Each row was made from one small tree. The marks that hang from a mark follow it in brackets, in alphabetical order. Every link used is in the known rows. Write each row's tree.
Known rows
J(V(F R Y)): [  2   1   0   7   7  17  13  -6  17   0   1   8   4 -17 -24  42  18   4
  -9  14 -10  -1]
V(Y): [ -6  -3   6   0  -2  -9  17   6  18  10  -1   4  10   3 -24 -15  -3 -48
   1 -10   6   6]
Q(U): [-19   4   6  -4   0 -13   7  15  23   4  15  -8 -10 -14  -1  27  -8 -61
 -11 -19   3  -5]
J(V(R)): [ -2   6   7  -8   1  16 -16 -12   2  -2   9   4  -2  -9 -23  24   7  -2
 -15  -9  -9 -18]
V(R(N)): [  5   5   9  -4   1   7 -33   0 -18  -2  -9 -10   1   4   0   7 -13  -2
  -1 -17  -1 -11]
F(V(R(N(J)) Y)): [ -9   0  11   1   2  15 -18  -8 -10  -3  -3  -6  29 -12 -21 -24   4  -1
  -2   1   3  -7]
X(R U): [  9 -10  -5   1   1  11  -9 -10  27   3  13  12  -9  22  19  19  10  -7
  -4 -26   9  -5]
Y(V(F R)): [ -7  13  -7   6   7  -9 -11   4  -9  -6   9  -5 -18  -8 -10  10  -3   5
  -5  11 -15 -10]
R(N(J)): [-14  -9   6 -12  -4  -6 -40  -2  -7   4  -5 -15   1  13  14 -49 -11  -9
  18 -16  11  -8]
D(V(F Y)): [-10   2 -14   3  -2   1  43  -5   5   6   5  16  -7 -21 -20   2  20  -5
  -9  17  -6  20]
Q(U(X(R(V(Y))))): [ -6  -4   8   4  -4 -20  50  19  28   2  10   0   4  -1   8  22  -5 -38
 -12  -9   6   5]
U(X): [  1   1  10 -11 -12 -18  15   3 -15   3   8   7  -1  10  -7 -30 -14 -16
  -5 -18   0   9]
F(V(R(N) Y)): [  1   2  12   1   2  17 -13  -8 -15  -4  -2  -3  27 -13 -27 -17   5  -5
  -7   0   1  -5]
V(F R(N) Y): [ 11  -2  -2  18   9   9   8   8   1   1 -21  -5   7  -9  -1  35   4   6
   8  17  -3  13]
Y(V(F)): [ -9   8  -8   0   3 -16  -4   3  -5  -3  16  -3 -20  -5 -10 -16  -1  -9
  -2   9 -11  -5]
N(R): [ -9  15  10 -17  -3 -20 -36  -7  -2   0  -5   0  -2   9   9 -11 -20 -17
   8 -18   7  11]
V(F R): [  3  14  -9   3  11   7 -25   4  -7   1  -2  -2  -9 -17   0  50  -7   9
  -2   2 -11   5]
Q(U(X(R(N(J))))): [-12  -8  11   1  -4 -20  29  16  22   2   9  -7   0   2  23  13  -8 -33
  -6 -19   7   4]
R(N V(F)): [ 15   1  -9  -8  -1   5 -23   0 -22  -6  -8  -7  -5   2  11 -27  -6  26
  17  20   5  -4]
U(X(R(V(F)))): [ 17   1   1  -5  -6 -14  23   4  -3   0   6  12   5  13  11 -12  -9  13
  -4  -5   1  11]
Y(V(F R(N))): [ -2   7  -4   7   5  -7 -14   3 -17  -8   3 -10 -17  -3  -1   0  -2  13
  -1  13 -13 -10]
V(F Y): [  0  -1  -8   9   6  -6  19   9  18   8  -2   5   2 -11 -14  14   5 -26
   6  12   0  21]

Which tree is each row?
[ -5   8   9   1   3  15 -11  -6  -7  -2   4   1  26 -17 -34  -7   4 -13
 -12  -3  -2  -4]
F(V(R Y))
[  5  -4  11   9   1   5   4   6   1   3 -19  -7  14   5 -13   8  -4 -17
   3  -5   4  -2]
V(R(N) Y)
[-13 -11   8 -13  -5   2 -34  -9  -3   1  -3 -12   2   9   9 -44  -2   0
  14 -10   7 -13]
R(N(J(V)))
[ 22  -4   3  -3  -8 -11  20   3 -11  -2   0   8   7  18  19 -21  -8  21
   1  -3   2  11]
U(X(R(N V(F))))
[ 18  -7  12  -5 -10 -14  18   1  -8   1   3   7   7  21  16 -26 -10   1
  -3 -21   3  13]
U(X(R(N)))
[-11 -14   4  -5  -2   2 -21  -6   4   3  -6 -10   4   5   9 -34   4   4
  17   1   7  -4]
R(N(J(V(F Y))))
[ -4  -6  -3  17  10   5   0   7   8   4 -22  -9   9  -7   6  26   2  13
  15  17   1  11]
V(F R(N(J)) Y)
[ 14  -2   6  -3  -9 -17  34   5   3   2   3  13  13  19   3 -20  -9   0
  -4  -9   4   9]
U(X(R(V(Y))))
[-16   4   4   0   0 -11 -21   1 -13  -5   3 -14 -10   7  -5 -26  -8   1
   1  -3  -6 -23]
Y(V(R(N(J))))
[-11   5  -5   6   6  -9 -18   3 -12  -6   2 -13 -15  -2   3  -7  -3  18
   5  13 -11 -12]
Y(V(F R(N(J))))
[ 12  -7 -11  -2  -1  14  -7  -9  23   0  11  13  -7  24  19  11   9  13
   0 -11  12 -14]
X(R(V) U)
[ -7   0   0   3  -6   9  32  -5  -7   2  -7   7   2 -10 -19  -1  14   1
 -12   6  -4   3]
D(V(R(N) Y))
[ 14   1   5  -7  -9 -16  22   3  -4   0   6  11   9  18   8 -21 -12   6
  -5 -12   2   7]
U(X(R(V)))
[ 16  -6 -17   3   4  15  -6  -9  24  -1  10  14 -11  17  24  25  13  23
   3   0   9  -6]
X(R(V(F)) U)
[ 15  -6  -7   2  -1   4   4   4  -9  -3 -15  -5   5   4   3 -26   0  16
  19  28   9   2]
R(N V(F Y))
[-18   4  -3  -7  -5   9   0 -10 -16   1  -1   2  -6 -10  -6  -8   6  15
  -9  -2  -5  -5]
D(V(R(N(J))))
[ 11   7  -5   4   9  10 -30   2 -18  -3 -10  -8  -7 -11  11  36  -6  20
   5   6  -8   5]
V(F R(N))
[ -5  -3 -11  -9   0   1 -34   0 -12  -3 -11 -14  -1   5  21 -41  -8  35
  28  22  10  -9]
R(N(J) V(F))
[  7  -5   2   9   5  19   9  -8   9  -2  -5   5   4 -13 -16  33  19  12
  -5  17  -8  -1]
J(V(F R(N) Y))
[ -3   8 -11   0   0  13   7  -9 -21  -2  -1   6 -14 -21  -3  19  13  27
 -10  13 -12   8]
D(V(F R(N)))
[ -5   0   7   0  -4 -19  37  17  21   0  13  -1  -2  -1  12  22  -8 -34
 -13 -13   4   2]
Q(U(X(R(V))))
[-13   5 -12  -1   1  11   3  -9 -15   0  -2   3 -12 -19   3  11  12  31
  -5  14  -9   6]
D(V(F R(N(J))))
[ 15 -11 -16  10   4  14  13  -6  33   1   5  15  -4  18  18  25  18  16
   4   5  11  -2]
X(R(V(F Y)) U)
